What can hang from each mark
Z967: Z539
Z803: Z59
Z59: Z513 Z639
Z156: Z182 Z513
Z639: Z59 Z192 Z621 Z799 Z967
Z799: Z639
Z192: Z513 Z639 Z698
Z621: Z639
Z150: Z182 Z698
Z488: Z513
Z698: Z150 Z192
Z539: Z967
Z513: Z59 Z150 Z192 Z488
Z182: Z156

Every row comes from one small tree of marks. The marks that hang from a mark follow it in brackets, in the order of their numbers. Every link used is in the known rows. Which tree was each row made from?
(in the rows, 128 means zero)
Known rows
Z799[Z639[Z59[Z513] Z621 Z967[Z539]]]: [137 174 154 111 121 120 114 160 191 167  83 158 135 184 146 132 148 121
 134 113 172 156 146 152 131 109 120 119 154 143 161 110  99 123  38 126
 132  80 119 155 122 110 133 126 123  59]
Z799[Z639]: [127 135 147 124 133 119 118 154 134 171 114 158 102 114 139 109 148 127
 139 124 164 137 125 132 131 127 114 112 129 142 148  93 116 125 102 131
 167 111 122 140 111  98 105 116 123 101]
Z803[Z59[Z639[Z621]]]: [137 148 164 150 137 143 120 116 160 147 110 169 105  77 137  97 108 115
 141 132 166 140 119 163 133 133 106 100 119 139 165 125 124 145  70 114
 147 113 128 150 121 121 121 106 103 119]
Z799[Z639[Z192 Z967]]: [139 169 157 111 129  78 112 161 135 179  96 158 109 125 104 117 145 137
 139 124 170 139 122 148 124 114 133 100 158 160 142 102 108 113 103 135
 167 102 139 139 122 107 120 113 131 104]
Z150[Z182[Z156]]: [113 105 141 144 134 138 113 122  94 137 114 143 105 118 145 132 124 119
 132 123 150 136 126 105 114 164 151 117 138 150 147 130 142  93 135 131
 103 124 112 146 111 103  85 116 123 118]
Z182[Z156]: [114 117 144 141 136 128 118 135 121 155 118 155 102 103 109 114 134 132
 137 124 159 138 116 120 120 150 139 109 131 147 153 122 130 105 119 132
 129 119 123 148 115  99  86  98 121 110]
Z59[Z513]: [115 130 159 117 134 145 123 145 175 162 126 164 103 108  94  97 141 133
 133 121 166 136 111 124 129 136 118 121 131 135 175 113 113 142  97 144
 158 112 112 155 111  90 117  97 119 114]
Z150[Z182 Z698]: [122  94 148 147 135 139 118 130  82 128 113 128  99 126 172 138 128 120
 127 125 140 140 131 100 120 172 147 132 131 146 153 118 141 105 138 117
 103 127  98 145 102 102  88 144 123 128]
Z621[Z639[Z59 Z967]]: [131 149 148 169 131 123 126 163 171 168  92 151 119 135 118 112 157 121
 136 124 147 157 119 162 131 145 140 112 149 158 148 109 114 120  68  87
 127 106 117 123 120 113  95 119 130 117]
Z156[Z513[Z59 Z150 Z192]]: [106 103 144 127 139 152 129 151 116 155 174 104 100  75  75  79 183 122
 132 143 137 110 134 118 113 144 128 114 131 122 156 107 141 109 127 142
 168 117 101 138  99 101 116  53 126 152]
Z799[Z639[Z192]]: [133 152 155 120 132 105 109 153 154 175 106 162 102 102 131 103 133 132
 136 116 173 143 117 137 128 115 123 107 140 158 155  88 112 129 107 141
 173 114 134 148 112 105 123 107 121 103]
Z539[Z967]: [116 124 155 153 132 105 134 161 162 156 129 150  94 132  95 115 165 162
 131 126 149 134 120 114 122 143 113 139 123 153 171  94 114 126  99 129
 146 119  96 159 102  86  92 108 124 104]
Z488[Z513[Z59 Z192[Z639[Z799]]]]: [126 129 144 136 133 148  94 169 187 145 105 110  98  72  92  75 164 118
 138 138 153 132 128 139 130 134 137 164 138 116 162 114 121 128 109 130
 169 129  92 139 111 114 134 146 136 168]
Z192[Z513 Z639[Z59 Z799]]: [132 130 155 151 133 181 119 154 195 140  69 142 116 121 181  85 142 127
 145 104 185 171 123 131 139 137 165 122 140 148 157  59 115 138  76 100
 125 106 117 144 119 130 108  89 130 115]
Z182[Z156[Z513]]: [114 113 133 148 140 124 110 133  83 143 136 145 103 107  87 103 130 129
 131 132 169 136 123 111 111 155 150  97 125 143 158 124 144  95 134 138
 121 112 129 156 107 104  94  88 121 121]
Z803[Z59]: [126 132 161 136 136 160 133 124 161 160 108 166  94  77 104  94 124 142
 137 131 165 131 111 138 128 143 113 124 120 137 174 134 121 136  82 135
 162 111 114 154 115  98  94  84 114 128]
Z150[Z182 Z698[Z192]]: [127 101 134 147 141 148 120 125  51 115 113 106 102 144 162 145 141 100
 120 130 125 146 136  87 120 176 147 134 119 142 147 123 143 105 171 123
  86 135  98 131 107 108  84 148 126 111]
Z150[Z182]: [121 106 148 144 135 128 124 135 117 146 121 144  99 120 143 119 139 130
 133 125 143 135 122 108 121 156 134 133 132 150 157 119 128 117 119 125
 124 125 110 141 108  97  94 125 123 126]
Z192[Z513[Z59[Z639[Z621]]] Z698]: [119 120 154 161 133  93 102 129  96 106 168 150 108  83 179  88 135  99
 146 124 178 150 131 149 129 118 146  67 130 151 148  71 127 146 114 136
 158 148 161 155 122 121 137  69 117 113]
Z799[Z639[Z59 Z621 Z967[Z539]]]: [143 163 147 133 123  95 121 164 159 171  83 151 128 182 157 135 157 131
 140 120 160 157 148 150 129 115 125 119 149 157 148 111 101 112  43 111
 125  89 127 143 123 113 111 137 125  61]
Z59[Z513 Z639[Z192 Z621 Z799]]: [136 179 169 125 131 119 100 135 223 151  95 162 121 104 136  83 108  99
 128 108 184 159 121 167 135 113 133  89 154 154 162  88 108 155  82 127
 136 107 137 164 119 136 174 130 112 119]
Z621[Z639[Z59 Z192[Z698] Z799 Z967]]: [135 184 144 166 121 116 113 149 219 158  73 144 129 139 140 103 144 105
 124 108 162 183 127 176 130 124 180  78 179 169 133  83  97 129  80 112
 123 115 148 144 133 137 124 132 133 130]
Z803[Z59[Z513[Z488]]]: [117 126 170 116 137 172 122 122 176 154 112 163  90  66  85  91 119 124
 128 126 164 128 116 145 126 136 115 152 102 111 198 144 126 153 107 153
 177  92  85 180 121  94 121 112 112 118]
Z156[Z182 Z513]: [117 107 132 154 139 110 115 134  81 140 134 131 107 120 107 107 142 128
 132 135 161 132 127  97 115 159 140 134 130 144 162 121 141 100 138 139
 119 113 111 149 103 101 100  90 121 144]
Z192[Z513[Z59]]: [114 102 164 143 137 111 116 148  98 132 154 152  92  73 129  80 145 136
 144 128 179 132 117 127 125 134 135 118 123 152 167  90 132 132 107 134
 171 131 126 149 107  95 111  46 126 125]
Z59[Z513[Z192] Z639]: [122 147 163 111 133 159 134 152 180 158 146 144 100  87 107  96 144 109
 130 133 144 120 119 148 125 140 110 106 131 106 152  85 117 154 125 128
 160 123 110 144 104 107 135  97 122 134]
Z488[Z513[Z59 Z150[Z182] Z192[Z698]]]: [ 95  98 128 130 128 170 110 141 138 129 160 100 103 104 131 115 172 103
 136 141 116 112 148 116 110 149 154 138 137 119 151 119 126 121 147 174
 174 148  88 134 123 104 133 121 124 160]
Z513[Z150[Z182 Z698] Z192 Z488]: [105  74 146 131 136 184 138 137  93 140 134  82  93 110 167 139 164 104
 125 129  93 116 151 101 108 174 155 156 121 114 153 111 147 105 182 123
 130 117  47 145 112 113  99 169 124 132]
Z59[Z513[Z192 Z488] Z639[Z621]]: [122 127 163 125 137 128 122 143 163 147 148 135 102  80 120  92 144  90
 131 128 134 131 130 157 125 125 115 132 114 103 171 106 121 157 135 125
 160 114  87 159 119 121 153 164 115 109]
Z803[Z59[Z513[Z192]]]: [118 140 169 101 133 199 143 126 198 161 128 153  98  66  97  87 134 126
 129 131 155 119 113 142 126 135 104 126 128 101 177 125 116 149  97 148
 177 114  93 158 111 101 120  81 119 137]
Z488[Z513[Z59 Z192]]: [114 109 147 133 135 118 109 165 143 148 152 131  89  69  77  82 158 127
 139 149 144 113 123 138 119 140 121 163 117 119 172 129 121 134 118 150
 189 137  91 138 111  94 133 123 127 153]
Z192[Z639]: [130 123 150 145 138 141 116 154 156 164 100 142 102 100 102 103 158 146
 143 121 154 149 108 111 135 140 124 129 134 146 164 110 120 125 103 114
 145 124 123 140 109  99  84 111 127 118]
Z150[Z182[Z156[Z513]]]: [113 102 129 153 139 134 104 119  55 124 131 133 106 123 124 123 122 116
 126 131 158 133 133  96 106 168 162 107 132 143 152 130 156  82 149 135
  93 117 120 153 104 108  92 108 123 131]
Z182[Z156[Z513[Z59]]]: [114 105 140 148 140 106  94 131  64 131 150 138 100  75  75  90 133 119
 130 138 178 132 126 119 113 151 144 105 124 140 160 133 157  90 130 144
 129 116 134 160 101  95 101  56 125 134]
Z59[Z513[Z192] Z639[Z621]]: [124 144 162 121 134 139 128 142 178 151 144 145 112  94 129  94 142  99
 135 127 146 133 123 152 130 125 108 103 135 115 157  95 114 153 106 121
 150 125 110 145 113 120 148 125 115 116]
Z698[Z150 Z192]: [125 121 136 143 144 131 119 127  90 130 116 136 108 134 113 117 158 103
 129 129 136 135 124  99 119 149 133 121 120 160 160 132 122 106 149 132
 108 127 115 133 117 104  99  92 122 102]
Z192[Z639[Z59[Z513] Z621]]: [133 132 157 135 135 170 106 143 223 152  79 155 131 117 139  95 142 115
 145 101 172 178 114 127 146 123 125 134 138 139 184 114 111 144  52 117
 129 105 112 151 122 115 122 117 117  87]
Z156[Z182 Z513[Z59 Z192 Z488]]: [112  78 141 148 141  95 110 138  52 126 173  93  91  57  87  86 163 102
 125 148 138 116 141 112 108 155 138 174 113 107 168 134 159 101 181 148
 146 117  79 164 100 100 117 105 132 161]
Z799[Z639[Z621]]: [129 134 145 132 135 100 111 146 133 164 112 161 114 121 161 107 148 117
 145 117 166 149 128 138 136 113 113 108 134 151 153 101 113 126  83 127
 158 113 122 141 120 112 118 145 117  84]

Which tree is each row?
[135 155 151 134 125  96 124 145 177 158 101 156 119 131 107 111 142 133
 138 116 160 169 120 145 123 127 165  97 156 162 150 109  94 130  94 147
 141 116 151 149 138 111 115  94 128 105] => Z639[Z59 Z192[Z698] Z967]
[135 151 153 152 134 108 115 139 172 150 101 152 112 113 155  93 129 103
 137 123 165 154 131 160 135 131 130  95 138 153 143  92 115 140  82 102
 122 111 131 145 119 132 134 145 115 119] => Z59[Z639[Z621 Z799]]
[133 145 147 154 126 118 101 110 204 124  76 156 137 134 196  96 123  87
 132  95 170 185 133 141 126 114 179  90 163 181 159 105  96 124  81 137
  97 117 142 169 139 142 149 116 115 103] => Z639[Z59 Z192[Z698[Z150]] Z621 Z799]
[113 107 142 120 139 216 123 138 151 138  98 105 113 137 130 125 156  82
 121 117 125 152 144 114 126 163 149 156  97 117 177 113 133 135 147 141
 127  89  58 149 126 112 119 126 115  82] => Z639[Z59[Z513[Z150[Z698[Z192]] Z488]]]
[121 128 158 154 133 106 111 139 117 125 150 146  90  86 150  96 120 116
 134 119 163 146 125 147 114 123 169  91 115 146 159  59 121 159 173 149
 171 135 143 173 127 124 140 103 117 113] => Z59[Z639[Z192[Z513[Z488] Z698]]]
[139 142 146 122 139 158 110 155 156 145  75 118 117 137  68 116 169 101
 132 121 140 165 129 126 134 140 144 161 117 116 173 134 118 131 132 128
 126  89  93 141 136 110 108 137 136  81] => Z698[Z192[Z639[Z59[Z513[Z488]] Z967]]]
[129 109 140 152 146 175 115 145  62 112 105 106 103 129 159 125 154 120
 136 121 155 155 124  87 131 155 156 119 120 141 156  80 139 118 165 112
 115 138 111 132 109 120  81 104 130 100] => Z150[Z698[Z192[Z513 Z639]]]
[124 109 133 147 142 143 113 114  62 110 112 124 110 147 151 136 151  91
 124 127 125 132 133  84 114 163 145 131 127 161 155 138 134  94 165 129
  81 133 105 131 114 108  96 110 124 112] => Z698[Z150[Z182] Z192]
[115  89 133 159 142  98 109 134  63 135 137 120  97 106  96 105 143 118
 128 136 149 131 135 102 111 159 147 163 109 131 175 132 149 105 166 142
 127 102  88 166 109 102 106 130 122 136] => Z156[Z182 Z513[Z488]]
[114 143 169 113 135 218 123 125 200 161 112 148  97  70  97 100 123 104
 130 130 149 114 130 161 124 144 115 124 104 108 179 119 134 156 110 144
 183  82  84 167 122 108 136  83 103 127] => Z803[Z59[Z513[Z150 Z488] Z639]]
[122 115 172 148 138  78 101 139 119 130 146 157 105  68 146  72 128 131
 145 113 191 149 112 137 127 108 141 109 139 177 179  96 124 136  92 137
 167 135 139 158 116 115 142  70 118 108] => Z639[Z192[Z513[Z59]] Z621]
[122 123 143 154 139 108  87 133  64 124 153 138 100  67  86  93 119 101
 129 145 178 129 130 139 114 156 139  85 120 134 147 116 163  99 139 131
 123 116 147 155  98 106 115  49 121 143] => Z182[Z156[Z513[Z59[Z639]]]]
[ 96 108 121 131 128 188 126 143 155 141 144 106 107 140 144 129 169 113
 137 135 106 114 145 108 107 153 161 131 137 122 148 108 114 126 150 168
 163 143  82 130 129 112 124 154 120 147] => Z488[Z513[Z150[Z182] Z192[Z698]]]
[115  95 140 144 138 106 115 138  69 130 168 103 101  70  96  89 161 111
 128 146 149 118 133 107 113 154 130 145 134 119 156 122 152  97 151 144
 136 128 101 148  93 100 112  67 132 168] => Z156[Z182 Z513[Z59 Z192]]
[113 117 141 143 133 158  88 149 134 132 130 124 101 103 126 117 136 101
 140 146 138 108 142 138 116 161 135 141 121 140 158 117 143 124 118 139
 159 120  96 128 113 105 142 104 112 159] => Z488[Z513[Z59[Z639] Z150[Z182]]]
[118  99 133 148 144 149 108 144  84 141 134  99  96  77  76 101 160 118
 129 133 136 134 130 107 110 151 156 137 118 104 163 123 154  95 183 125
 129 115  94 161 108 116  90 138 133 127] => Z182[Z156[Z513[Z192[Z639] Z488]]]
[127 144 173 123 136 175 115 122 177 147 114 163  89  58  96  93 105 106
 127 133 163 124 121 166 127 141 111 133  97 103 185 126 132 161 116 140
 171  93  98 176 117 105 135 105 109 128] => Z803[Z59[Z513[Z488] Z639]]
[107 127 165  95 133 252 148 122 187 156 118 122 105  84 128 115 141 115
 127 128 137 112 129 128 122 154 122 118 134  99 169 114 131 130 110 143
 167 105  66 153 110 109 115  79 113 141] => Z803[Z59[Z513[Z150[Z698] Z192]]]
[125 153 148 138 127 110 117 135 191 154 107 149 106 110 128  91 135 126
 126 110 169 163 121 136 125 122 161  88 156 161 147  88 100 139 116 154
 145 130 150 164 124 118 125 118 125 129] => Z639[Z192[Z698] Z799]
[120 176 167 106 129 236 127 121 245 164  84 153 112  92 122  94 118 102
 128 124 170 123 131 168 132 141 121  90 139 121 155  95 122 150  71 135
 160  81 104 155 119 123 142  65 108 148] => Z803[Z59[Z513[Z150] Z639[Z799]]]
[133 164 162 125 131  93 107 145 169 146  96 147 115 124 106 102 134  90
 131 125 161 145 141 178 129 124 142 115 139 128 154 116 116 138 104 115
 133  81 107 163 136 131 157 180 123 112] => Z59[Z513[Z488] Z639[Z621 Z799 Z967]]
[138 139 141 142 128 128 130 147 174 148 100 119 133 132 138 114 181 115
 150 117 135 174 131 135 133 121 154 105 164 128 138 109  98 122  89 117
 126 129 129 132 140 129 101 144 136  99] => Z513[Z192[Z639[Z59 Z621 Z967] Z698]]
[146 163 135 143 139 109 112 146 135 145  65 113 127 156 101 113 176 108
 138 121 149 170 133 125 140 126 146 113 157 154 137 127 111 107 105 104
  99 111 127 122 135 135 102 166 137  97] => Z698[Z192[Z639[Z621 Z799 Z967]]]
[118 134 145 123 132 159 120 137 192 144 132 126 122 104 130 100 170 110
 139 110 144 160 120 116 136 111 132 102 155 114 160 100 104 143 115 146
 150 145 121 155 124 118 120 137 126 108] => Z59[Z513[Z192[Z639[Z621] Z698]]]
[127 154 144 123 127 104 108 142 152 163 120 157 107 111 145 108 138 123
 134 112 169 155 124 135 127 109 140  82 147 153 144  80 104 135 125 164
 175 131 155 157 122 107 123 108 122 101] => Z799[Z639[Z192[Z698]]]
[126 137 140 131 126 119  91 113 104 121 106 145 118 135 203 139 128  92
 128 108 154 143 138 109 113 125 164  88 160 167 143 100 120  98 154 159
 122 134 141 159 119 116 127 107 121 113] => Z799[Z639[Z192[Z698[Z150[Z182]]]]]
[122 131 160 119 131 141 131 158 102 147 142  94 104  90 108 125 170 103
 135 150 120 109 145 149 116 160 135  99 149 120 121  98 142 100 137 109
 148 116 101 123 109 113 114  77 132 152] => Z513[Z59[Z639[Z967]] Z150[Z698] Z192]
[142 182 154 150 125  81 123 156 162 157  94 138 116 165 126 124 145 127
 130 132 154 143 146 162 123 129 135  97 159 160 134 106 107 118  71  94
 103 102 140 149 117 128 123 149 126 109] => Z59[Z639[Z621 Z799 Z967[Z539]]]
[135 152 147 123 132  72 114 153 115 168 102 158 121 143 132 121 158 122
 148 125 164 145 134 147 132 112 123  99 152 154 139 116 109 108  78 121
 153 100 129 133 130 114 115 150 126  85] => Z799[Z639[Z621 Z967]]
[135 106 132 152 143 171 106 131  65 114  88  91 107 140 159 148 152 103
 125 123 126 157 132  75 129 174 149 140 127 138 149 120 147  99 173 109
  79 138 101 128 105 113  72 151 131 112] => Z150[Z182 Z698[Z192[Z639]]]
[115 145 158 104 127 175 129 154 229 172  73 133 122 143  98 104 161 105
 132 115 148 145 145 157 125 139 160 140 141 127 161 111 109 130  82 132
 146  57  73 155 141 117 137 127 127 109] => Z639[Z59[Z513[Z150 Z488]] Z799 Z967]
[124 109 131 149 140 147 118 144  99 141 128  95 109 101 106 107 168 125
 135 135 141 133 126  88 119 155 139 143 144 118 154 109 143  96 156 124
 119 127 100 142  97 114  92 102 133 156] => Z156[Z182 Z513[Z192[Z639]]]
[108 102 133 140 139 166 122 133 100 147 135 119 108 137 121 117 155 125
 131 130 138 122 138  94 110 163 150 112 133 149 157 113 143 101 129 134
 124 107 101 139 106 106 102  96 117 137] => Z156[Z513[Z150[Z182]]]
[117  98 139 153 139  93  98 133  63 127 149 124 104  83  93  93 145 117
 131 141 170 129 129 105 118 156 134 141 129 141 164 131 154  96 132 145
 130 117 117 155  97  93 109  59 126 157] => Z156[Z182 Z513[Z59]]
[ 93 105 127 127 128 193 136 117 121 138 144 103 114 124 164 142 164 103
 131 121 112 125 145 100 106 160 169  87 157 127 123 102 132  94 166 156
 123 142 104 138 124 115  87 106 125 127] => Z513[Z150[Z182[Z156]] Z192[Z698]]
[147 185 163 140 130  66 109 146 174 157  85 151 120 124 118 100 125 114
 137 122 170 155 128 175 127 118 148  82 167 170 136 102 107 127  82 106
 123 104 147 144 131 141 150 143 123 123] => Z59[Z639[Z192 Z621 Z799 Z967]]
[136 163 146 130 126  73 119 163 125 172 105 147 118 174 132 137 163 141
 137 127 157 139 145 140 125 111 119 109 154 160 144 115 106 103  71 119
 139 102 131 145 117 107 107 148 127  72] => Z799[Z639[Z621 Z967[Z539]]]
[145 176 136 140 132 130 123 165 146 157  67 100 111 181  79 131 183 137
 122 129 139 153 139 113 128 140 143 127 154 151 137 117 110 101 117 107
  94 111 129 134 114 116  81 137 144 101] => Z698[Z192[Z639[Z799 Z967[Z539]]]]
[116 108 122 149 132 173  95 131 124 104 113 107 113 132 159 136 159 100
 137 130 117 127 137  90 110 149 170 142 147 128 158 127 121 102 170 146
 121 156  95 141 122 118 118 157 128 153] => Z488[Z513[Z192[Z639 Z698[Z150[Z182]]]]]
[115 128 149 145 137 184 118 145 184 148  86 125 125 132 177  93 165 125
 152 102 167 155 131 119 137 120 160  98 158 164 154  64 118 124  78 106
 140 109 109 138 127 141 115 111 120 109] => Z192[Z513[Z150] Z639[Z621 Z799]]
[118 137 160 173 137 126 114 154 147 151 128 157 102  98 150  88 134 136
 134 111 171 146 104 143 125 124 150  91 145 178 167  62 122 140 111 107
 160 138 131 144 107 121 119  92 120 124] => Z621[Z639[Z192[Z513]]]
[ 94  89 119 142 135 153 132 129  90 138 168  80 106 112 114 114 182 101
 127 135 111 120 153  95 102 154 165 133 126 109 149 106 140 105 198 169
 148 119  80 158 122 115 109 117 124 146] => Z156[Z182 Z513[Z150 Z192[Z698] Z488]]
[121 117 160 135 135 116 109 154  81 140 127 104  96  90  97 127 156 100
 134 146 129 119 149 152 116 160 145 124 123 130 143 118 153 104 148 115
 151  95  93 145 119 106 115 107 126 134] => Z513[Z59[Z639[Z967]] Z150[Z698] Z488]
[128 148 143 149 130 113 113 141 139 126  92 133 128 151 165 107 164 124
 150 108 176 172 135 131 134 111 184  74 174 157 134  77 105 118  98 119
 127 126 148 148 143 141 111 138 137 107] => Z192[Z513 Z639[Z621 Z799 Z967] Z698]
[ 91  79 143 143 137 181 118 123  76 126 128 120 101 120 174 131 139 113
 138 116 140 119 144 102 104 162 182 126 122 146 157  96 155  97 168 138
 132 109  79 154 126 116  98 110 119 106] => Z192[Z513[Z150[Z182[Z156]] Z488]]
[124 159 158  99 128 176 104 142 243 178  83 160 139 130 170 102 135 100
 142  93 177 162 131 150 138 102 128 103 152 155 171  84 103 142  49 147
 167  83 109 149 130 125 163  96 106  72] => Z799[Z639[Z59[Z513[Z150]] Z192 Z621]]
